Every row comes from one small tree of marks. The marks that hang from a mark follow it in brackets, in alphabetical order. Every link used is in the known rows. Which tree was each row made from?
Known rows
Y(E F(J Q V)): -1.65 -1.06 -0.19 0.71 -0.94 -1.44 -2.51 -1.54 -1.29 -1.26 1.05 -0.87
 0.73 -2.86 0.15 -5.94 4.97 1.61 0.41
J(F(Q) M): -0.35 1.30 -0.96 0.21 -0.98 1.00 -0.40 -0.90 0.07 0.20 0.65 -0.37 1.96
 -2.68 0.74 -0.91 3.22 0.39 0.78
M(J): -0.42 0.07 0.30 -0.35 -0.29 -0.39 -1.21 0.01 -0.79 -1.07 -0.22 0.69 0.06
 0.79 -0.21 -1.51 2.39 -0.66 -0.38
Z(Y(E F(V))): -0.59 -0.29 -0.94 0.82 0.57 -1.33 -2.45 -2.34 -0.79 -1.55 0.05 -0.20
 -0.15 -1.86 -0.45 -2.12 3.19 0.68 1.63
Q(F(J)): -0.92 -0.47 -0.40 -0.37 -0.43 -0.71 -1.44 -1.18 -1.57 -0.99 0.82 -0.65
 3.61 -1.26 -0.22 -2.10 2.56 -1.24 -1.79
F(Y): -0.61 -0.65 -0.20 0.34 0.72 -0.53 -0.85 -0.78 0.37 -0.55 0.14 -0.86 0.52
 -0.41 -0.78 -1.29 1.17 -0.55 0.15
F(J Q V): -1.23 -1.85 0.37 0.14 0.11 -0.96 -1.12 -1.74 -0.81 -1.40 0.53 -1.92 0.45
 -1.78 -0.57 -4.30 3.19 0.67 -1.45
F(J Q V Y(E)): -2.42 -1.52 0.65 0.68 0.15 -1.58 -2.66 -2.26 -0.27 -1.46 1.03 -2.57
 -0.47 -2.33 -1.46 -6.49 4.03 0.69 0.39
J(M): 0.69 0.79 0.09 -0.69 -1.50 -0.21 -0.25 -0.03 0.98 0.03 0.48 -0.39 1.82
 -0.89 -0.36 -0.53 1.57 -0.64 0.97
J(F(Y) M): -0.10 1.38 -1.03 -0.32 0.00 -0.32 -2.15 -1.77 0.61 -0.26 0.42 -0.20 3.41
 -2.48 -0.65 -1.50 4.21 -1.07 1.91
V(F(J Q Y)): -2.12 -0.92 -1.12 1.26 -0.89 -0.65 -1.94 -1.75 -0.83 -0.71 0.66 -1.15
 2.66 -2.48 -0.23 -3.01 4.37 -0.76 -1.84
Y(E): -0.63 0.95 0.48 0.24 -0.75 0.00 -0.80 0.37 0.23 0.63 0.44 0.33 -1.66
 -0.20 -0.10 -0.87 -0.34 0.43 1.67
F(J): -0.12 -0.63 0.27 -0.44 -0.54 -0.76 -1.41 -0.46 -0.61 -0.56 0.58 0.06
 1.54 -0.50 -0.77 -1.96 1.89 -0.54 -0.88
Y(E F): -0.34 0.82 -0.56 0.57 -0.93 -0.51 -1.28 0.22 -0.59 0.12 0.48 1.03 0.10
 -1.15 0.76 -1.74 1.81 0.84 1.78
V(F(J)): -0.66 0.38 -0.74 0.10 -1.26 -0.75 -2.26 -1.02 -0.91 -0.21 0.18 0.86 3.34
 -1.42 -0.14 -0.91 3.28 -1.19 -0.86
J(F(Q Y) M): -0.91 0.62 -1.18 0.53 -0.32 0.38 -1.12 -1.69 0.42 -0.21 0.76 -1.35 2.30
 -3.19 0.12 -2.16 4.24 -0.15 0.81
V(F): -0.67 0.98 -1.03 0.43 -0.60 -0.09 -0.87 -0.46 -0.24 0.30 -0.39 0.86 1.98
 -1.03 0.68 1.03 1.29 -0.62 -0.13
V(F(Y)): -1.27 0.27 -1.19 0.77 0.11 -0.52 -1.65 -1.30 0.17 -0.25 -0.27 -0.10 2.30
 -1.38 0.00 -0.31 2.49 -1.06 0.05
Y(E F(J(M) V)): -0.16 0.42 0.08 -0.85 -2.13 -2.18 -3.67 -1.55 -0.07 -1.23 1.19 -0.05
 3.72 -3.19 -0.95 -5.68 6.50 -0.05 2.50
J(F(Q V Y)): -1.93 -0.76 -1.12 0.93 2.19 -0.43 -1.93 -3.07 -0.47 -1.30 -0.10 -1.72
 0.64 -2.80 -0.03 -3.27 3.82 0.92 0.14
V(F(Q Y)): -1.99 -0.31 -1.34 1.67 -0.30 0.10 -0.70 -1.36 -0.16 -0.19 0.02 -1.20
 1.33 -1.98 0.51 -1.03 2.57 -0.24 -1.02

Which tree is each row?
-1.32 -0.30 -0.91 0.38 -0.63 -1.25 -3.03 -1.79 -0.56 -0.72 0.26 -0.10
 3.74 -1.89 -0.88 -2.19 4.45 -1.74 -0.81
V(F(J Y))
-1.59 0.14 -0.71 -0.23 2.21 -1.57 -3.93 -3.09 -0.81 -2.21 -0.65 0.29
 1.89 -1.43 -0.74 -3.97 6.32 -0.69 0.73
M(J(F(V Y)))
-1.25 -1.00 -0.18 -0.66 0.61 -1.60 -2.30 -2.48 -1.49 -1.90 0.46 -1.34
 3.78 -1.94 -0.59 -3.52 3.58 -0.91 -1.45
Q(F(J V))
-1.36 -0.84 -1.09 1.55 0.26 -0.68 -1.55 -2.33 -1.12 -1.60 0.43 -1.47
 -1.26 -2.48 0.09 -3.03 3.14 1.60 0.62
Z(Y(E F(Q V)))
-0.28 -1.14 -0.58 -0.22 -1.86 -1.51 -1.94 -1.88 -0.52 -1.86 1.12 -1.53
 4.02 -3.66 -0.14 -5.55 6.83 0.44 -0.18
Y(F(J(M) Q V))
-2.63 0.85 -0.52 1.08 0.38 -0.01 -2.84 -1.25 -1.13 -0.87 0.46 0.05 -1.03
 -1.68 0.06 -3.97 5.14 0.37 1.19
M(J(F(Q Y(E))))
-1.04 0.60 -0.44 -0.58 1.51 -1.01 -3.19 -2.22 -1.25 -1.75 -0.77 1.08
 1.19 -0.98 -0.03 -2.66 5.29 -0.21 0.52
M(J(F(V)))
-1.33 -0.10 -0.97 0.51 -2.32 -0.71 -2.22 -1.83 0.11 -0.75 1.09 -1.60
 4.70 -3.40 -0.62 -3.53 6.08 -1.51 -0.71
V(F(J(M) Q Y))
-0.99 -0.28 -1.26 2.00 -0.73 0.31 -0.67 -0.87 -1.25 -0.69 0.77 -0.68
 -1.19 -1.88 0.58 -1.37 2.13 1.37 0.29
Z(Y(E F(Q)))
-0.26 -0.17 -0.90 0.69 -1.07 -1.19 -3.06 -1.45 -1.51 -1.20 0.99 0.57
 1.08 -1.74 -0.82 -2.56 4.01 -0.19 0.47
Z(Y(E F(J)))
-2.05 -0.38 0.15 1.32 -0.28 0.11 -0.59 -0.35 0.30 0.12 0.82 -1.82 -2.33
 -1.36 -0.24 -2.96 0.78 0.95 0.79
F(Q Y(E))
-2.21 0.92 -0.13 -0.08 1.65 -1.47 -4.57 -2.73 -0.61 -1.78 -0.20 0.43
 0.18 -1.55 -0.88 -4.84 5.98 -0.25 2.47
M(J(F(V Y(E))))
-1.19 0.05 -0.93 0.25 0.69 -0.55 -2.06 -3.13 0.54 -1.22 0.41 -2.01 2.55
 -3.82 -0.32 -3.80 5.62 0.20 1.24
J(F(Q V Y) M)
-0.12 -0.47 0.28 -0.29 -2.42 -0.25 -0.64 -0.46 0.00 -0.45 1.42 -1.56
 2.30 -2.04 -0.56 -3.24 3.51 -0.35 -0.66
F(J(M) Q)
-1.45 1.56 -0.79 0.72 -1.00 0.37 -1.91 -1.46 0.56 0.29 1.12 -1.07 0.75
 -3.41 -0.11 -3.09 3.98 0.37 2.68
J(F(Q Y(E)) M)
-1.86 -1.70 -0.23 -0.30 1.24 -2.09 -3.10 -3.43 -1.12 -2.41 0.45 -2.26
 4.20 -2.39 -1.28 -4.91 4.76 -1.43 -1.32
Q(F(J V Y))
-2.38 -0.03 -0.14 0.35 1.18 -1.42 -2.42 -2.61 -0.39 -1.29 0.34 -2.08
 1.30 -2.04 -0.68 -3.84 2.56 -0.41 1.30
Q(F(V Y(E)))
-2.64 0.57 -0.93 1.80 -0.81 0.01 -1.35 -0.96 0.01 0.25 0.46 -0.98 -0.39
 -2.23 0.49 -1.78 2.18 0.26 0.75
V(F(Q Y(E)))
-1.36 1.46 -0.74 0.64 0.87 -0.27 -2.68 -1.31 -0.01 0.14 0.34 0.63 -0.20
 -1.78 -0.33 -1.97 2.43 0.05 2.60
J(F(Y(E)))
-0.05 -1.76 -1.02 0.17 0.62 -2.14 -3.04 -3.12 -1.70 -2.64 0.20 -0.41
 2.99 -2.13 -1.12 -3.21 5.67 -0.39 -0.82
Z(Y(F(J V)))
-2.58 0.14 -0.61 1.16 1.54 -0.51 -2.50 -2.70 -0.17 -0.66 0.31 -1.37
 -1.00 -3.09 -0.10 -4.19 3.74 1.31 1.75
J(F(Q V Y(E)))
